Each row was made from one small tree. The marks that hang from a mark follow it in brackets, in the order of their numbers. Every link used is in the known rows. Write each row's tree.
Known rows
J_651[J_535[J_888[J_338 J_866]]]: [-2.635  2.279 -2.202  1.195 -0.484  1.994  1.304 -0.590  0.706 -2.123
  0.561 -1.022 -3.133  1.534 -1.638  1.290 -1.415  1.286  1.827  2.042
  6.073 -1.328  2.760 -0.095  2.073 -1.535 -0.895]
J_765[J_866[J_273[J_338] J_888] J_871[J_114 J_398]]: [-0.847  2.642  0.769  1.944 -2.356 -1.821  0.331  1.456  0.960 -1.159
  3.235 -4.994 -1.174  2.293  4.220 -1.015  3.867  2.584 -0.523  1.192
  0.932  0.519 -3.423 -0.577 -2.013 -3.270  0.268]
J_866[J_888]: [-1.684  0.156  0.264  1.581  1.000  0.703  2.786 -0.107 -0.293 -1.954
  1.241 -1.169  0.433 -1.124 -0.865 -2.127  0.356  1.057 -0.699 -0.328
  0.085  0.184 -0.862 -0.783 -0.459 -0.474  1.027]
J_114[J_871]: [-0.165 -1.244  1.250  0.821 -1.246  0.211 -1.188 -1.057 -0.118  0.188
 -0.113 -0.707 -0.721 -1.250 -0.193 -1.014 -1.028 -0.407  1.742 -0.821
 -0.057  0.042 -0.771 -1.008 -0.850 -1.075 -0.246]
J_651[J_866]: [ 1.826  0.881 -0.774  1.680 -1.758 -0.354 -0.295  0.534  0.211  1.565
 -1.479 -0.902 -1.994  0.605 -1.203  0.713 -0.051 -0.011  0.665 -1.003
  1.107  0.396  0.068 -0.408 -0.835 -0.442  0.546]
J_651[J_535[J_888] J_866[J_273]]: [-0.768  3.766  0.564  1.738 -0.270  0.172  0.443  0.725 -1.428 -2.863
 -0.635 -2.020 -5.498 -0.183 -1.460  0.323 -0.063  2.165 -0.371 -1.248
  3.425 -0.311 -0.903 -1.349 -0.175  1.350  0.940]
J_338[J_273[J_866[J_651]] J_888]: [ 1.061 -2.205  0.373  2.493 -4.235  0.795 -2.515  2.914 -0.038 -1.669
  2.696 -0.681 -3.199 -1.000 -3.641  0.654  1.430  1.473 -0.517 -2.584
  1.748  1.503 -2.540 -2.759  1.440  1.913 -0.999]
J_866[J_651]: [ 0.425 -1.286  0.027  0.305 -0.294 -0.047  0.332 -0.076  0.476 -1.846
  0.620 -0.310 -1.321  0.787 -1.001  1.438 -0.665  0.536 -0.576 -0.474
 -0.546 -1.051 -1.643  0.781  0.107  3.484 -1.062]
J_765[J_866[J_651[J_535]]]: [ 1.501 -1.588  1.022  1.457 -1.095  0.299 -0.456 -0.584 -0.079 -1.338
 -0.006 -0.419 -3.260  2.047 -0.412  0.932 -0.623  2.342 -0.647  1.255
  2.511 -1.795 -0.404  1.450  0.634  3.085 -0.372]
J_888[J_338[J_273[J_535 J_866[J_651]]]]: [ 1.959 -0.925 -1.885  0.673 -3.199  1.273 -2.524  3.054  0.621 -0.663
  0.840 -1.298 -3.087  2.574 -2.123  2.103 -0.986  2.420 -0.858 -2.943
  5.410  0.857  0.030 -0.730  1.271  1.450 -0.967]
J_866[J_273[J_338] J_651[J_535] J_888]: [-1.844 -0.625  0.061  0.781  0.367 -0.094  2.860 -0.470  0.158 -5.387
  1.178 -4.850 -1.260  1.881 -0.787  0.062 -0.853  3.630 -2.272 -2.834
  2.722  0.069 -2.756 -0.381 -1.623  3.038 -0.817]
J_114[J_871[J_398 J_765]]: [-0.338 -2.140  2.262  1.410  1.092 -2.188 -2.614  0.800  0.624  0.364
  2.488 -1.347 -1.338 -4.374 -1.606  1.464 -0.029 -0.777  1.795  0.700
 -0.069 -0.541 -2.232 -0.697 -3.165 -3.650 -0.807]
J_114[J_871[J_398 J_765[J_866[J_651 J_888]]]]: [-0.138 -3.296  2.871  4.221  0.054 -2.300 -0.319  0.392  0.513 -1.872
  4.820 -2.107 -2.756 -3.370 -3.046  0.241  0.786  1.380  1.426  1.523
  0.841 -2.511 -3.694 -0.075 -3.190 -1.645 -0.747]
J_114[J_871[J_765]]: [-0.255 -2.149  1.069  1.690 -0.022 -2.129 -2.352 -0.391 -0.570  0.086
  1.524  0.312  0.012 -3.341 -0.930 -0.882 -1.088 -1.128  1.897  0.052
  0.881 -0.206 -1.558 -0.300 -3.101 -3.223 -1.722]
J_114[J_871[J_398 J_765[J_866[J_273]]]]: [ 0.054 -1.901  2.178  1.775 -0.450 -3.000 -3.379  0.283 -0.240  0.183
  3.626 -2.209 -2.031 -3.478 -0.839  0.544  1.830  0.315  1.728  1.638
  1.875 -1.818 -1.803 -0.289 -2.713 -3.457 -1.220]
J_866[J_273[J_338] J_651 J_888[J_535]]: [-2.672  0.331 -0.967 -0.656  0.377 -0.547  2.044  1.277  1.618 -3.079
  2.351 -5.088  0.347  1.264 -2.026 -0.057 -0.085  2.001 -1.789 -2.285
  2.615 -2.162 -0.752 -0.301 -0.843  2.706 -0.476]
J_651[J_866[J_273[J_535] J_888]]: [ 0.390  1.827  0.068  2.520  0.267 -0.308  1.416  1.980 -0.829 -1.690
 -0.477 -3.599 -2.413 -0.095 -0.974 -1.212 -0.110  2.281 -1.784 -2.632
  3.988  1.045 -0.860 -0.760 -1.095  0.934  2.339]
J_651[J_866[J_888]]: [ 0.222  0.944 -0.556  3.214 -0.850  0.307  2.544  0.514 -0.152 -0.428
 -0.196 -2.072 -1.501 -0.634 -1.938 -1.373  0.379  1.092 -0.124 -1.392
  1.230  0.573 -0.885 -1.210 -1.474 -0.775  1.499]
J_338[J_273[J_535 J_866[J_651]] J_888]: [ 2.008 -1.789  1.509  2.230 -3.275  0.362 -3.568  4.698 -0.088 -1.478
  1.714 -0.758 -3.945 -0.229 -3.147  1.024  0.128  2.132 -1.003 -3.017
  3.877  2.165 -2.066 -1.978  1.891  2.422  0.244]
J_651[J_866[J_273 J_888[J_338]]]: [-1.778  1.155 -3.266  2.782 -1.601  0.861  3.006 -1.215 -0.508 -2.801
  0.290 -4.085 -0.667  0.200 -1.527 -0.692  0.652  1.833 -1.136 -2.429
  4.042  0.157 -0.424 -1.144 -1.124 -0.761  0.086]
J_338[J_888]: [-1.193 -1.158  0.707  1.759 -1.033 -0.212 -0.602  0.236 -0.365 -1.493
  0.560  0.095  0.178 -1.630 -1.089 -0.230  0.618 -0.334  0.028 -0.283
  0.483  1.276 -0.921 -0.852  0.832 -0.256  0.244]
J_535[J_888[J_338[J_273] J_866]]: [-2.205  2.330 -3.798  0.336 -1.688  2.918 -0.357  0.310 -0.065 -0.765
  3.599 -0.029 -2.481  0.257 -1.803  1.362  0.689  1.338  2.035  1.221
  4.449 -0.221  3.303 -1.575  2.688 -3.332 -2.236]
J_871[J_114 J_398 J_765[J_866[J_273[J_535] J_888]]]: [ 0.389 -0.817  1.771  2.725  2.379 -3.641 -1.230  3.628  0.267 -1.628
  4.780 -3.983 -2.784 -2.807  0.997  0.421  1.072  2.881 -2.397  2.509
  3.963  0.405 -2.487  0.393 -1.542 -2.425  1.308]
J_114[J_871[J_398]]: [-0.420 -1.266  2.492  0.638 -0.204  0.216 -1.487  0.129  1.086  0.521
  0.875 -2.459 -2.010 -2.251 -0.988  1.345  0.126 -0.064  1.671  0.008
 -0.946 -0.247 -1.497 -1.467 -0.967 -1.608  0.612]
J_338[J_273[J_535[J_888]]]: [-0.483  2.927  1.004 -0.335  0.981  1.232 -1.803  3.364 -1.668 -1.199
  2.255  1.223 -3.493 -0.916 -0.412  0.215 -0.064  2.232 -0.320 -0.803
  1.967  1.441  0.994 -1.432  1.433 -0.700  0.989]

Which tree is each row?
[-2.026  2.832 -0.482 -0.016  0.333 -0.012  0.153  1.134 -0.378 -2.077
  0.013  0.704 -1.933  1.502 -0.530  1.092 -1.833  0.886  0.694 -0.369
  3.961 -0.200  1.334  0.263  1.168 -0.704  0.750] | J_273[J_535[J_888[J_338]]]
[-0.189  1.821  0.449  3.405 -2.276 -0.095  1.041  0.320 -0.621 -0.854
  1.877 -0.800 -0.782  1.125  4.208 -3.992  2.402  1.601 -0.588  2.398
  0.375  0.243 -2.672  0.349 -0.728 -2.126  0.703] | J_765[J_866[J_888] J_871[J_114]]
[-2.301  2.105 -3.072  0.695 -0.914  3.921 -0.235  0.175 -0.374 -1.784
  2.362 -0.888 -3.843  0.321 -1.389  1.423 -0.283  2.690  0.995  1.265
  6.169 -0.007  3.302 -1.438  2.749 -2.675 -1.718] | J_651[J_535[J_888[J_338[J_273] J_866]]]
[-0.021  3.264  0.941  2.229 -0.501  0.352  0.547  1.056 -0.715 -1.221
 -1.395 -0.564 -5.406  0.211 -1.964  0.569 -0.844  1.579  0.724 -0.488
  2.764 -0.206 -0.198 -1.029 -0.352  0.246  1.621] | J_651[J_535[J_888] J_866]
[-0.387  1.724 -1.448  1.898 -1.963 -1.371  2.103  0.306  0.094 -0.946
  0.262 -4.695 -0.523  1.610 -1.208 -0.751  0.715  1.784 -0.147 -3.362
  2.584  1.166 -1.058 -1.682 -2.572 -1.505  0.257] | J_651[J_866[J_273[J_338] J_888]]
[ 0.560 -1.551  0.701  0.978  1.979 -3.108 -2.114  2.527  1.446  0.237
  3.363 -1.819 -1.715 -3.305  0.528  2.900  0.234 -0.018 -0.928  2.438
 -0.046  0.624 -2.685  0.138 -1.763 -2.734 -0.514] | J_871[J_114 J_398 J_765]
[ 0.069 -1.636  1.177  3.347  1.298 -3.152 -0.184  2.164  1.013 -0.162
  5.103 -2.446 -1.818 -3.168  0.011  0.140  1.671  1.611 -0.779  3.747
  1.296 -0.148 -2.312  0.006 -1.869 -4.126  0.720] | J_871[J_114 J_398 J_765[J_866[J_888]]]
[ 0.331 -0.797  0.784  2.663 -1.645 -0.345  2.271  1.720  1.031 -2.451
  1.649 -2.145 -2.104  0.930 -3.547 -1.395  0.070  1.498 -0.155 -1.895
  1.244 -1.035 -3.179 -1.092 -0.419  2.836  0.433] | J_273[J_866[J_651 J_888]]
[ 0.973 -2.208  1.354  2.504 -1.710 -2.777 -3.194 -0.638 -0.828  1.603
  1.912  0.934 -0.637 -2.020 -0.519 -1.485 -0.043 -0.713  2.779  1.620
  2.134 -1.344 -0.474  0.334 -2.685 -4.127 -1.526] | J_114[J_871[J_765[J_866]]]
[ 1.921 -1.778 -0.412  1.953 -0.830 -3.630 -2.709  1.076 -0.062  1.485
  2.810  0.418 -1.039 -1.226  1.646  0.010  0.184  0.105  0.063  3.344
  2.124  0.000 -0.909  1.204 -1.200 -3.242 -1.169] | J_871[J_114 J_765[J_866]]
[ 1.731  0.433  1.497  1.937 -2.345 -0.916 -1.681  1.579  1.528 -0.575
  2.241 -1.502 -4.033  1.929  3.251  1.891  2.459  1.326 -0.401  3.129
 -1.149 -1.507 -3.973  1.466 -0.104  1.177 -0.336] | J_765[J_866[J_651] J_871[J_114 J_398]]
[-4.496  0.955 -2.757 -0.096  0.950  1.873  2.553 -0.238  0.572 -3.092
  1.668 -4.206  1.655 -1.044 -1.066 -1.446  0.576  1.565 -2.278 -0.670
  4.525 -2.118  1.374 -0.573  0.608 -0.027  0.306] | J_866[J_273 J_888[J_338 J_535]]
[ 0.388 -0.607 -0.271  1.209 -0.340 -3.243 -1.880  0.253 -1.372 -0.386
  2.781  0.034 -0.100 -1.133  0.112 -0.754  1.712  0.415 -0.079  1.653
  2.958 -1.651 -0.370  1.157 -1.666 -1.797 -1.890] | J_871[J_765[J_866[J_273]]]
[-2.265  0.960 -1.812  1.239 -1.735  1.008  1.706  2.011  2.118 -0.014
  0.642 -3.459  0.435  0.545 -3.397 -2.022  0.022  0.670 -0.332 -1.123
  5.553 -2.080  1.486 -1.220  0.503 -1.466  1.331] | J_273[J_866[J_888[J_338 J_535]]]
[-1.043 -2.955  2.549  3.646  0.367 -2.480 -0.190  0.053 -0.109 -3.463
  5.612 -3.692 -2.892 -3.777 -2.631 -0.063  1.614  2.002  0.349  0.724
  1.433 -2.672 -4.349 -0.336 -3.207 -0.412 -1.251] | J_114[J_871[J_398 J_765[J_866[J_273 J_651 J_888]]]]
[-1.861 -0.049 -0.156 -0.375 -1.662 -1.132 -1.773  2.173  1.721  0.813
  0.274 -2.134  1.480  0.171 -1.730  0.513  0.028 -0.452  0.510 -1.072
  2.936  0.292  1.474 -0.993  0.310 -1.828  0.298] | J_273[J_338[J_888[J_535]]]
[-0.296 -2.671  1.544  3.501  2.155 -2.257  0.180  1.506  0.476 -4.866
  5.319 -4.993 -4.553 -2.759 -0.092  1.517  0.928  4.076 -3.350  2.615
  3.234 -1.229 -4.633  0.659 -1.642  1.184 -0.495] | J_871[J_114 J_398 J_765[J_866[J_273 J_651[J_535] J_888]]]
[-1.409 -2.771 -1.589  3.167  0.244 -2.570  0.682  0.418  1.145 -4.390
  6.195 -4.703 -2.409 -1.551 -0.503  2.330  1.355  2.766 -2.198  2.274
  3.446 -1.673 -3.682  0.718 -1.369 -0.747 -1.974] | J_871[J_114 J_398 J_765[J_866[J_273 J_651 J_888[J_338]]]]
[-0.969  1.556 -0.039  0.319 -1.986 -1.275  0.781  3.551  2.713  1.810
  0.527 -4.053  0.640  2.022 -3.267 -2.026  0.150  0.642  0.711 -2.081
  4.229 -0.989  0.811 -1.890 -0.916 -2.084  1.632] | J_273[J_338 J_866[J_888[J_535]]]
[ 0.995 -1.377  0.542  1.259  0.523 -3.895 -2.867  1.846  0.664  0.137
  4.462 -2.816 -2.368 -2.447  1.250  2.127  2.054  1.111 -1.115  3.338
  1.920 -0.577 -2.125  0.432 -1.288 -2.529 -0.871] | J_871[J_114 J_398 J_765[J_866[J_273]]]
[-0.696  3.275  1.444  2.168 -1.903 -0.314 -0.644  0.550 -1.360 -5.245
  1.948 -0.953 -6.134  2.011  3.783 -0.869  1.226  3.188 -1.263  2.311
  1.988 -1.735 -4.297  1.078  0.661  3.499 -0.794] | J_765[J_866[J_273 J_651[J_535[J_888]]] J_871[J_114]]
[-1.181 -0.546 -4.006 -0.406 -1.216  1.728  0.054  0.412  3.285  0.087
  1.078 -2.775 -0.876  2.052 -2.795  3.012 -1.397  0.102  0.623  1.592
  5.555 -3.820  3.291  1.581  2.428  1.496 -2.253] | J_888[J_338 J_535 J_866[J_651]]
[-2.871  1.687 -3.126  0.502 -1.299  0.617  1.588 -0.862  0.888 -4.441
  3.119 -2.129 -3.311  1.975 -2.403  2.443 -0.357  1.038  1.472  0.718
  4.397 -2.947  0.415  0.523  2.217  2.420 -3.055] | J_535[J_888[J_338 J_866[J_273 J_651]]]
[-0.216 -2.048 -0.415  2.015 -2.648 -0.249 -0.636  0.364  2.006 -2.012
  0.443 -2.921 -2.149  2.303 -2.496  2.644 -1.569  1.363  1.152 -0.317
  4.782  0.626 -0.117 -0.054  0.862  0.897 -2.176] | J_273[J_338[J_888[J_866[J_651[J_535]]]]]
[ 1.378  2.007  1.503  0.689 -1.761  0.276 -2.395  5.033 -0.289 -1.611
  2.484  0.231 -6.108  1.060 -3.242  1.030 -0.414  2.572  0.230 -2.241
  3.211  0.345 -1.377 -1.823  1.530  2.659  0.423] | J_338[J_273[J_535[J_888] J_866[J_651]]]
